What can hang from each mark:
J_555: J_774
J_475: J_486
J_431: J_439
J_439: J_380 J_431 J_774
J_774: J_47 J_439 J_486
J_486: J_475 J_774
J_380: J_439 J_486

Every row comes from one small tree of marks. The marks that hang from a mark follow it in brackets, in the order of their numbers. Every link used is in the known rows. Which tree was each row made from?
In the rows, zero is written as 128.
Known rows:
J_475{J_486{J_774{J_439}}}: [146  81 138 133 135 122 119 165 102 108 107 166 141 131 136 103 117  98
  95]
J_439{J_380 J_774}: [122 141 109 125 105  99 108 146 173 135 157  78 108 120 137  65 122 121
 162]
J_486{J_475 J_774{J_47 J_439{J_431}}}: [118 160 163 120 113 117 192 104 115 108  63 137 154 121 137 193 126 102
  95]
J_774{J_486{J_475}}: [189 131 119 111  76 137 128 166 103 136  96 123 114  62 106 160 171 158
 121]
J_475{J_486{J_774{J_47 J_439{J_431}}}}: [125 120 142 132 158 100 135 130 106 108 107 190 173 151 144 156 112  99
  79]
J_774{J_47 J_486}: [201 161  89 136 117 134 121 154  85 124 114 175 136 115 110 142 154 200
 101]
J_555{J_774{J_47 J_439{J_431} J_486}}: [166 161 156 145 159 109 178  65  74 144  78 185 108 111 128 169 121 188
  59]
J_431{J_439{J_380}}: [ 84 103  83 125 124 143 114 171 144 141 191 102 124 144 127 105 123 108
 182]
J_774{J_47}: [170 145  60 122 124 128 125 183  85 138 121 134 153 121 128 112 123 171
 151]
J_431{J_439{J_774{J_486}}}: [156 109  85 145  84 151 128 140 163 113 163 136  92 132 111  88 167 183
 124]
J_439{J_380{J_486} J_774}: [115 104 120 118 132 116  73 132 166 129 171  82 103 137 135  64 120 119
 164]
J_774{J_47 J_439{J_380}}: [138 169 142 107 150 108 141 118 125 128 123 146 127 127 111 146  98 121
 138]
J_431{J_439{J_380{J_486{J_475}} J_774}}: [ 85  74 115 102 113 134 107 126 176 118 179  70 100 138 127 113 135 109
 179]
J_475{J_486}: [163  75  76 114 125 115  91 219  92 148 145 136 153  98 133  93 132 120
 143]
J_486{J_475 J_774{J_439}}: [144 122 157 116  92 139 162 136 119 107  62 113 113  93 124 136 132 102
 115]
J_439{J_380{J_486{J_774}} J_431}: [ 52 119 142 148 161 137  81 120 142 139 166 103 150 170 167 118 119  56
 137]
J_380{J_439{J_431} J_486{J_475}}: [102  59 153 111 135 166  93 140 145 173 156  92 164 112 106 132 126 106
 180]
J_439{J_774}: [165 128  76 125  87 123 118 168 149 135 136  93 109 102 131  44 135 162
 150]
J_555{J_774{J_47 J_439}}: [167 132 117 125 162 112 170 102  60 143  75 144 108 113 131 104  88 191
 108]
J_431{J_439}: [127  91  53 132 109 169 122 192 118 138 167 116 121 132 125  88 136 147
 173]
J_774{J_439}: [175 131 126 114 112 142 138 160 121 144 117 131 102  91 115  94 120 139
 141]
J_486{J_475 J_774}: [132 116 109 132  83 142 142 168 101 117  81  85 138 107 142 118 137 115
 132]
J_431{J_439{J_380 J_774{J_47 J_486}}}: [122 143 103 136 123 115 131 103 170 100 172 144 105 161 111 133 146 167
 125]
J_380{J_486{J_774}}: [135  87  94 147 138 180  75 162  97 123 126 120 134 154 154  63 128 131
 140]

Which tree is each row?
[ 87  70  95 115 146 166  78 155 135 137 202 100 118 160 130 101 121 107
 185] | J_431{J_439{J_380{J_486}}}
[ 65  65 122 122 135 161 100 133 133 109 157  89 123 164 137 131 129  82
 170] | J_431{J_439{J_380{J_486{J_475 J_774}}}}
[138 133 105 127 104 126 159 155  86 102  63 111 162 123 138 154 135 142
 120] | J_486{J_475 J_774{J_47}}
[155 162 115 150  83 117 131 127 166 140 142 133 119 105 135 113 169 156
  96] | J_439{J_431 J_774{J_486}}
[133 136 172  79 152 114 130 100 117 125 113 129 121 118 107 182 108 114
 148] | J_774{J_47 J_439{J_380{J_486{J_475}}}}
[117 129 115 149 128 122 128 120 179 144 160 124 167 151 108  94 112 160
 143] | J_380{J_439{J_431 J_774{J_47}}}
[198 157 109 112 100 122 147 152  83 123  84 151 138  80 104 191 166 189
 106] | J_774{J_47 J_486{J_475}}
[112  99 173 117 129 161 126 111 119 125  92 116 123 110 137 150 134  80
 122] | J_380{J_486{J_475 J_774{J_439{J_431}}}}
[104  67 129 138 161 179  66 147 148 171 185 121 157 144 113  80 117 120
 178] | J_380{J_439{J_431} J_486}
[110 163 173 120  83  80 145  96 188 136 139  94 118  92 127 177 163  97
 113] | J_439{J_380 J_431 J_774{J_486{J_475}}}
[115 106 150 145 152 167 104 113 124 123 115 142 128 147 145 104 126  98
 114] | J_380{J_486{J_774{J_439{J_431}}}}
[154 172 148 111  96  74 144  98 155 105 117 116 112 107 110 173 151 158
 106] | J_439{J_380 J_774{J_47 J_486{J_475}}}
[149 147 148 117 115 127 181 117 100  93  49 135 137 116 122 170 123 133
 106] | J_486{J_475 J_774{J_47 J_439}}
[130 178 197 128 126 115 136  92 151 143 143 171 107 104 114 179 144  93
  95] | J_774{J_439{J_380 J_431} J_486}
[109 185 158 112 153  94 154 102 134 139 137 154 147 133 126 177 106  94
 129] | J_774{J_47 J_439{J_380 J_431}}
[200 149 147 140 154 117 164  77  59 128  67 180  90 112 112 139 116 217
  71] | J_555{J_774{J_47 J_439 J_486}}
[ 87  85 137 169 185 174  81 110 137 126 146 148 184 202 128 107 106 129
 136] | J_380{J_439{J_431} J_486{J_774{J_47}}}
[166 186 111 150 103 103 143 109 153 126 129 158 139 124 130 151 162 180
  85] | J_439{J_431 J_774{J_47 J_486}}
[ 64  70 106 143 151 172  80 135 136 111 182 107 120 188 147  92 124  97
 163] | J_431{J_439{J_380{J_486{J_774}}}}
[210 166 164 100 107 117 173 109  96 113  71 171 113  73  84 211 158 176
  87] | J_774{J_47 J_439 J_486{J_475}}
[ 73 119 129 121 152 130  81 138 138 167 185  99 148 135 151 124 121  69
 168] | J_439{J_380{J_486} J_431}
[112 119 129 122  87 118 139 117 179 107 161 100  86 120 115 145 159 132
 136] | J_431{J_439{J_380 J_774{J_486{J_475}}}}
[ 83 180 167 145 157 110 154  91 137 107 115 157 150 169 146 161 105  84
  97] | J_486{J_774{J_47 J_439{J_380 J_431}}}
[ 55 138 137 148 174 127  93 109 126 126 154 124 170 187 165 151 114  80
 132] | J_439{J_380{J_486{J_774{J_47}}} J_431}
[ 79 152 172 148 134 120 141  98 148 121 120 134 127 150 146 125 110  59
 110] | J_486{J_774{J_439{J_380 J_431}}}
[121 172 136 152 143 132 161 110 115 111  91 172 153 156 143 139 112 123
  90] | J_486{J_774{J_47 J_439{J_431}}}
[156 158 170 134 171  93 159  55  79 126  83 170  88 123 117 158 105 176
  73] | J_555{J_774{J_47 J_439{J_380} J_486}}
[ 90  79 100 122 132 142  85 128 180 120 196  91  94 165 131  72 126 123
 179] | J_431{J_439{J_380{J_486} J_774}}
[125 121 155 122 156 110 152 100  95 150 102 108  86 111 135  89  81 132
 126] | J_555{J_774{J_439{J_380}}}
[ 83 159 128 131 109  88 126 127 189 150 172  85 133 127 156 103 127  87
 148] | J_439{J_380 J_431 J_774}
[152 171 127 117 140 121 164 124 115 144 116 166 148 114 122 158 119 136
 121] | J_774{J_47 J_439{J_431}}
